Each row was made from one small tree. The marks that hang from a mark follow it in brackets, in alphabetical order. Every link used is in the known rows. Write each row's tree.
Known rows:
kotovad[kereb[kedep rilon[mopiv]] vebi]: [-29 -36  17  67   7  14  -7 -41 -19  -6  20 -51   0 -11  -1   2  88  17
 -10  -3 -47]
vebi[kotovad[kereb[kedep rilon]] rimapi]: [-43  -6 -11  53 -13   5  -2 -14 -43  19   6 -10  20  -8 -34 -11  11 105
 -91  -9 -27]
zatev[kedep[kereb[kotovad[vebi] rilon[mopiv]]]]: [-18 -32  24  36  19  -6  -5 -33 -26   3   1 -13   3  -9 -33 -22  54 102
 -20 -19  -2]
rimapi[vebi[kotovad[kereb[rilon]]]]: [-22  -1   1  37   5  11  23 -23 -59  48   9  10  -7  -5 -14  -1   7  50
 -15 -17   7]
vebi[kotovad[kereb[kedep rilon[mopiv]]] rimapi]: [-37 -16  -2  52 -19  11 -18 -28 -45   4  -9 -19  17  -2 -35   3   8  92
 -90 -10 -29]
vibebuz[guvoza mopiv[rilon[kereb[kedep kotovad[vebi]]]]]: [ 25  29  43  -9   8  35   6 -78   1 -11 -34  32  30  -4   6  42  85 -86
 -26  -7  -1]
rilon[kereb[kedep kotovad[vebi[rimapi]]]]: [-49 -24   1  -2  -4  24  -9 -29   4 -12  16 -23  35  -9 -21  13  23  21
 -42 -11 -16]
rilon[kereb[kedep kotovad] mopiv]: [-23 -23  25  -2  -9  25 -24 -37  21 -38 -29 -18  34   6 -20  31  35 -10
   8  -5   3]
kereb[kotovad[vebi[rimapi]] rilon]: [-23 -15   1  24   9  13 -29 -34 -29 -26  24 -26   7 -11 -35   1  17  92
 -36 -10 -32]
mopiv[rilon[kereb[kedep kotovad[vebi[rimapi]]]]]: [-47  -6  12  34   6  35 -11 -43   7 -39  -4  -7  48  -1 -21  11  31  11
 -45  -3 -17]
rilon[kereb[kotovad[vebi[rimapi]]]]: [-33 -17   7  -7  -3  35  -6 -36  -5  -2  16  -9  12  -6 -10  19 -35  27
 -39 -16 -12]
kereb[kedep]: [-19  -8  -6   5  -1 -12  -4   7  11 -11  -1 -15  24  -4 -12  -8  64  -8
  -3   6  -4]
vebi[kotovad rimapi]: [-19   3 -19 -13 -19   3 -17  -2 -34  12  -3  13  10  -1 -24   4 -73  65
 -85 -14  -4]
vibebuz[guvoza]: [ 31  19  17 -36  -1   1  -1 -17   0  25  -3  23  -7  -6   7   4   8 -31
  -7  -6   9]
kereb[kedep kotovad[vebi] rilon[mopiv]]: [-22 -32  16  26  10   5 -48 -42  -7 -58   3 -46  22  -9 -35  14  98  41
  10  -3 -32]
kedep[kereb[kotovad]]: [-17  11   2   6   3  -8 -12  -6 -14  11  -4  18   6   2 -30 -23  20  49
  -6 -18  15]
mopiv[rilon[kereb[kedep kotovad[vebi]]]]: [-35  -3  23  29  14  32 -10 -39  19 -43  -6  -2  42  -1 -10  14  50 -16
   0   0 -10]
rilon[mopiv]: [  8 -15  12  -2  -8   8 -22 -19  -3 -21 -21 -12  -3   9   0  20  -5 -18
  -1  -2  -3]
kedep[kereb]: [ -9   7  -9  23   0 -12   4   1 -16  20  -8   5  -1  -3  -9 -27  16  27
 -15 -18  18]
zatev[kedep]: [ -9 -18  13  -2   9  -9  29   6   4  25   6   9   6  -4  -6 -15  11  37
 -15   5   5]
rilon[kereb[kedep kotovad[vebi[rimapi]]] mopiv]: [-43 -40  13  -1 -12  32 -31 -49   2 -33  -6 -35  32  -1 -22  32  17   1
 -42 -13 -18]

Write each row's tree:
[-16 -27  15  15 -11  20  -8 -31  18 -28 -33 -31  27   2   1  26  31 -31
  -3  -3   6]
rilon[kereb[kedep] mopiv]
[-29  -6  -7  46   8   1 -21 -31 -43  -2  14 -19   4 -13 -41 -26  32 109
 -49 -28 -11]
kedep[kereb[kotovad[vebi[rimapi]] rilon]]
[-45 -41   5  73  -4  18 -10 -45 -35  -1  22 -57   6 -10 -14   0  68  47
 -64  -5 -54]
kotovad[kereb[kedep rilon[mopiv]] vebi[rimapi]]
[-22 -11  13  45  -7   7 -15 -23 -28   1 -12 -12  10  -3 -19   8  33  57
 -30  -7 -20]
vebi[kotovad[kereb[kedep rilon[mopiv]]]]
[-35 -25   7  66  13   8  11 -25 -18  11  37 -41   2 -18   0 -13  92  34
 -11   0 -44]
kotovad[kereb[kedep rilon] vebi]
[-24 -19   3  47   2   7 -38 -47 -44 -20  -3 -28   2  -5 -41 -11  28  96
 -48 -29 -13]
kedep[kereb[kotovad[vebi[rimapi]] rilon[mopiv]]]
[-31 -36  23  -6  -4  29 -30 -46  14 -36  -6 -30  27  -2 -10  35  35 -21
   1 -10 -13]
rilon[kereb[kedep kotovad[vebi]] mopiv]
[-50 -29  -6  74   3  10   9 -28 -32  15  39 -48   9 -17 -14 -16  70  60
 -65  -4 -53]
kotovad[kereb[kedep rilon] vebi[rimapi]]
[ 40  34  48 -14   9  44   8 -82  -6  -1 -33  45  13   0  15  47  38 -85
 -25 -11   2]
vibebuz[guvoza mopiv[rilon[kereb[kotovad[vebi]]]]]
[-26  -8   9  73   7   2  17 -13  -9   9   9 -27  11  -8 -11 -16  92  44
  -5   6 -26]
kotovad[kereb[kedep rilon]]
[-55 -29  -9  33  -6  11  11 -17 -22  37  46 -29   9 -10  -5 -13  40  14
 -70  -3 -47]
kotovad[kereb[kedep] vebi[rimapi]]
[ -6 -16  32  -7  -7  36 -23 -44  11 -28 -28  -4  12  10  -8  37 -22  -4
   8 -10   6]
rilon[kereb[kotovad] mopiv]
[-34   1  -7  13 -20  13   3  -9 -42  47  13  20  -1   2 -17  -1 -68  68
 -93 -12 -19]
vebi[kotovad[kereb] rimapi]
[-20 -20  20  72   0   9  -2 -29 -11  -9  -7 -36   8  -2 -12  -1  89  28
  -4   3 -28]
kotovad[kereb[kedep rilon[mopiv]]]
[-12 -15  12  42  11   4 -37 -43 -33 -23  -5 -23  -3  -6 -30  -7  47  74
  -3 -26  -7]
kedep[kereb[kotovad[vebi] rilon[mopiv]]]
[  3  -6   4  63   3  -5 -16 -27 -28 -16 -32 -24  -3  -3 -19 -15  42  62
  -9 -20  11]
kedep[kereb[rilon[mopiv]]]
[-39 -21  -3  30  -5  21  14 -24 -32  46  46 -14 -13  -6   6  -7 -17  21
 -68  -8 -43]
kotovad[kereb vebi[rimapi]]
[-32 -21   1  68   3  21  11 -36 -42  25  40 -34 -13 -13  -3  -9  12  68
 -62 -10 -48]
kotovad[kereb[rilon] vebi[rimapi]]
[-31  -8  13  -2  -1  18  -3 -18  23 -16  -8  -6  37  -3 -19  12  41   7
   7  -3   5]
rilon[kereb[kedep kotovad]]
